What can hang from each mark:
E: L U
L: D E
Q: D
T: K U
U: T
Z: D
D: Q V Z
V: D
K: G T
G: K V

Every row comes from one small tree of marks. Brackets hold a mark, then the marks that hang from it, in alphabetical order. Every link used is in the known rows. Which tree was each row made from?
Known rows:
(U (T (K (G (V D))))): [ 1.668 -3.333  1.495 -1.203 -2.181  0.597  2.926  0.517 -0.940 -3.495
  5.405  3.260  0.873  2.782  1.791  0.995 -1.291  2.481 -1.940 -5.013
 -0.708 -1.265]
(G K (V (D Q Z))): [ 3.705 -1.796  0.354 -3.766 -0.677  0.327  2.370 -0.809 -1.464 -3.657
  3.212  5.919 -2.665 -1.325  1.717 -1.138  0.304 -2.008 -1.676 -2.760
 -0.878 -2.350]
(G (K (T U)) (V (D Q))): [ 2.206 -2.441 -0.029 -3.347 -1.685 -1.692  1.420 -1.177 -1.093 -3.763
  5.205  4.384 -0.847 -0.244  1.899  0.404 -1.410 -0.496 -1.161 -4.676
 -0.052 -1.828]
(E L): [ 7.276 -1.820  1.259 -1.328 -0.515  4.209  1.898 -0.089 -0.640 -3.192
  0.912  4.361 -0.848  1.968  0.121 -2.530 -0.040  0.793 -0.737 -2.974
 -0.416 -0.817]
(L (D Z)): [ 4.265 -1.380  0.949 -2.595 -1.508  2.936  0.298 -0.091 -0.397 -3.731
  0.128  3.984 -0.493  0.488  0.563 -1.069  0.964 -0.045 -0.204 -3.438
 -2.683 -2.238]
(L D (E (U T))): [ 3.296 -1.580 -2.432 -2.807 -2.684  2.559 -2.053 -0.657  0.615 -3.213
  1.075  3.401 -0.242  1.002  1.197 -1.637  0.572  0.886  1.352 -2.883
 -2.634  0.188]
(Q D): [ 5.160 -0.707  0.532 -2.708  0.188  4.210  0.686 -0.379 -1.635 -1.767
 -0.405  4.326  0.050  0.860 -0.060 -1.633  0.323  0.847 -2.447 -4.255
  0.293 -1.061]
(D V): [ 5.374 -2.010  0.444 -3.372 -0.857  2.388  2.448 -0.416  0.705 -2.312
  1.939  5.211 -2.073  2.247  0.734 -1.320 -1.016  0.072 -3.038 -3.256
 -0.977 -1.508]
(L (D Z) E): [ 3.790 -2.206 -0.883 -3.528 -2.203  3.641 -0.549 -1.060  0.401 -3.125
 -0.278  4.454 -0.387 -0.755  0.872 -2.216  2.407 -0.629  0.040 -2.484
 -3.945 -2.085]
(D V Z): [ 4.973 -1.805  2.157 -3.855 -1.927  0.819  3.736 -0.313 -0.156 -3.362
  0.622  5.394 -1.974  0.929  1.304 -2.188 -0.670  0.279 -3.185 -2.779
 -2.032 -2.201]
(Z (D Q)): [ 5.392 -0.951 -1.205 -2.585 -0.816  5.375  1.277  1.139  2.770 -2.208
  0.085  5.163 -0.738  2.742  0.353 -0.629 -2.575  1.035  0.066 -3.282
 -0.691 -2.781]
(L (D V)): [ 4.216 -2.122 -0.586 -3.070 -0.357  2.807 -0.376 -0.552  0.692 -2.735
  1.933  4.655 -1.335  0.972  0.788 -0.282  0.475 -0.335 -1.618 -3.373
 -2.279 -1.584]
(E (L (D Q Z))): [ 5.710 -1.096  0.764 -1.740 -0.705  3.100  0.620 -1.404 -1.055 -4.472
 -0.905  5.220 -0.727  0.446  1.298 -2.593  0.072  0.003  0.461 -2.288
 -2.117 -2.636]
(K (G V) T): [ 2.989 -1.512  1.173 -2.291 -3.251  0.687  3.736 -0.182 -1.308 -4.322
  2.540  2.600  0.337  0.617  2.160  0.500 -1.148  0.931 -1.154 -5.369
 -1.967 -0.682]
(U (T (K (G V)))): [ 2.377 -3.384  1.310 -1.295 -2.734  0.186  3.396  0.624 -0.846 -2.897
  4.052  2.838  0.483  2.850  1.147  0.294 -3.072  2.474 -1.088 -4.887
 -0.305 -1.188]
(G K): [ 5.377 -2.593 -0.041 -2.460 -0.689  1.985  1.390  0.475  0.024 -2.265
  2.275  3.756 -1.910  0.171 -0.238 -1.668 -1.095 -0.703 -0.460 -2.983
  0.675 -1.277]
(T (K (G (V (D Q)))) U): [ 0.458 -2.920  1.795 -1.885 -2.628 -0.299  1.963 -0.675  0.771 -2.503
  5.711  4.403  1.380  2.366  1.926  0.997 -3.034  0.071 -2.127 -4.182
 -0.694 -2.836]
(L (D Q Z) (E U)): [ 3.179 -0.131 -1.884 -3.785 -3.029  2.091 -1.452 -1.857  0.745 -3.487
 -1.389  5.313 -1.154 -0.288  2.285 -2.867  0.357 -1.342  1.427 -1.133
 -3.511 -1.905]
(K (G (V (D Q))) (T U)): [ 0.540 -1.500  1.491 -2.533 -3.269 -0.494  3.297 -1.643 -0.645 -4.834
  4.232  3.704  1.474  1.302  3.202  1.259 -1.606  0.985 -1.796 -5.851
 -2.066 -2.311]
(E L U): [ 7.128 -0.268  0.803 -1.432 -1.817  2.844  0.803  0.294 -0.577 -3.505
  0.787  4.079 -1.134  1.820  0.765 -3.113 -1.217  0.417  0.230 -1.940
 -0.238  1.056]
(G (K T) (V (D Q Z))): [ 3.122 -1.809  0.307 -3.599 -1.958 -1.506  2.598 -0.768 -2.270 -4.800
  3.153  4.895 -1.776 -1.481  2.602 -0.495  0.059 -0.646 -1.182 -3.772
 -1.219 -2.021]

Write each row's tree:
[ 5.040 -0.836  0.917 -1.243 -2.493  0.587  0.208  0.516 -2.073 -5.636
  0.058  3.330 -0.092  0.828  1.428 -2.729 -0.679  2.245  1.778 -2.458
 -2.042  0.480] => (E (L (D Z)) (U T))
[ 4.424 -1.577 -1.309 -2.940 -3.106  2.333  0.804 -0.631  0.460 -2.809
  0.995  3.885 -0.837  2.198  1.072 -2.594 -0.714  1.239  0.012 -2.813
 -1.130  0.337] => (L (E (U T)))
[ 4.597 -2.566 -0.204 -3.136 -2.022 -0.582  2.042  0.549 -1.726 -3.142
  3.420  3.121 -1.840 -0.762  0.848 -0.296 -1.149 -0.347 -0.382 -4.264
 -0.117 -0.117] => (G (K T) V)
[ 3.561 -1.572 -2.724 -4.044 -2.325  2.095 -2.374 -0.984  1.570 -2.594
  1.484  4.757 -1.392 -0.091  1.667 -1.673  0.825 -1.030 -0.252 -1.490
 -3.359  0.158] => (L (D V) (E U))
[ 2.415 -3.402  1.535 -0.604 -2.663  0.707  3.124  0.592 -0.004 -3.053
  3.033  2.613  1.222  3.378  1.197 -0.027 -3.112  3.241 -0.907 -4.617
  0.112 -1.974] => (U (T (K G)))
[ 5.005 -1.445 -0.369 -1.570 -1.523  0.509 -0.437 -0.031 -1.118 -4.800
  1.880  3.946 -0.750  1.408  1.650 -1.770 -1.344  1.974  0.393 -2.595
 -1.636  1.027] => (E (L (D V)) (U T))
[ 2.133 -1.963 -2.894 -2.446 -2.888  1.330 -2.471 -1.371  1.049 -2.556
  1.115  4.257 -0.007  2.160  2.003 -1.379 -1.717  0.938  1.746 -2.234
 -1.699 -1.324] => (L (D Q) (E (U (T K))))
[ 1.122 -2.648  1.929 -1.954 -2.777 -0.783  3.975 -0.486 -1.387 -4.288
  3.615  4.384  0.520  2.173  2.765  0.095 -2.205  2.176 -1.813 -4.263
 -1.347 -2.935] => (U (T (K (G (V (D Q Z))))))
[ 2.353 -3.065  0.490 -3.155 -2.113 -1.347  1.179  0.123 -1.190 -3.704
  6.123  3.322 -0.203 -0.795  1.251  0.576 -0.047 -0.028 -1.370 -5.026
 -0.374 -0.483] => (G (K (T U)) (V D))
[ 3.912 -0.561  1.466 -3.046 -1.066  3.064  2.661 -1.486 -0.308 -4.103
  0.805  6.105 -1.169  1.871  2.087 -1.518  0.700  0.135 -2.480 -3.175
 -1.662 -3.732] => (V (D Q Z))
[ 3.666 -3.336  0.781 -2.274 -2.589 -1.281  1.465  0.161 -0.004 -3.230
  3.165  2.483  0.195  0.107  0.468 -0.706 -2.562  1.010 -0.266 -4.485
  0.580 -1.472] => (G (K (T U)))
[ 5.282  0.419  0.311 -1.786 -2.101  1.685 -0.518 -0.976 -1.106 -4.804
 -1.068  4.928 -1.007  0.362  1.937 -3.187 -1.014 -0.289  1.727 -1.206
 -2.109 -0.748] => (E (L (D Q Z)) U)
[ 3.854 -1.014 -2.492 -3.215 -2.378  3.756 -2.720 -0.684  1.398 -2.475
  0.650  4.006 -0.733  0.237  1.001 -1.916  1.387 -0.917  1.124 -1.949
 -2.937  0.237] => (L D (E U))
[ 0.956 -2.078  1.971 -2.382 -3.489 -0.468  3.206 -0.586 -0.676 -4.849
  4.956  2.858  1.868  0.900  2.539  1.495 -0.469  1.298 -1.930 -6.125
 -2.211 -1.107] => (K (G (V D)) (T U))
[ 4.164 -2.511 -0.208 -1.021 -2.196 -0.777 -1.126  0.694 -0.580 -4.066
  3.166  3.655 -0.002  1.855  1.605 -1.402 -2.315  2.576  0.457 -2.229
 -0.941  0.885] => (E (L (D V)) (U (T K)))
[ 2.530 -0.745 -1.807 -3.426 -3.241  1.090 -0.584 -1.784  0.023 -4.222
 -1.030  4.815 -0.663  0.508  2.428 -2.594 -0.554  0.616  1.573 -2.031
 -3.237 -1.885] => (L (D Q Z) (E (U T)))
[ 4.671 -1.022  1.173 -4.091 -1.556  0.755  3.934 -1.887  0.121 -3.507
 -0.587  6.626 -2.470  1.533  2.061 -2.339 -2.150 -0.232 -2.905 -2.390
 -1.795 -3.887] => (D Q V Z)
[ 2.344 -1.219 -2.052 -4.264 -3.037 -0.650 -0.279 -2.228  0.250 -4.269
 -0.518  5.700 -1.317  0.041  3.148 -2.563 -0.981  0.475  0.223 -1.487
 -3.859 -1.898] => (L (D Q V Z) (E (U T)))
[ 5.126  0.088  0.137 -2.593 -1.836  0.286 -0.108 -1.076 -0.685 -4.936
 -0.368  5.724 -1.798  0.060  2.491 -3.091 -1.551 -0.389  0.381 -0.688
 -2.468 -0.820] => (E (L (D Q V Z)) U)
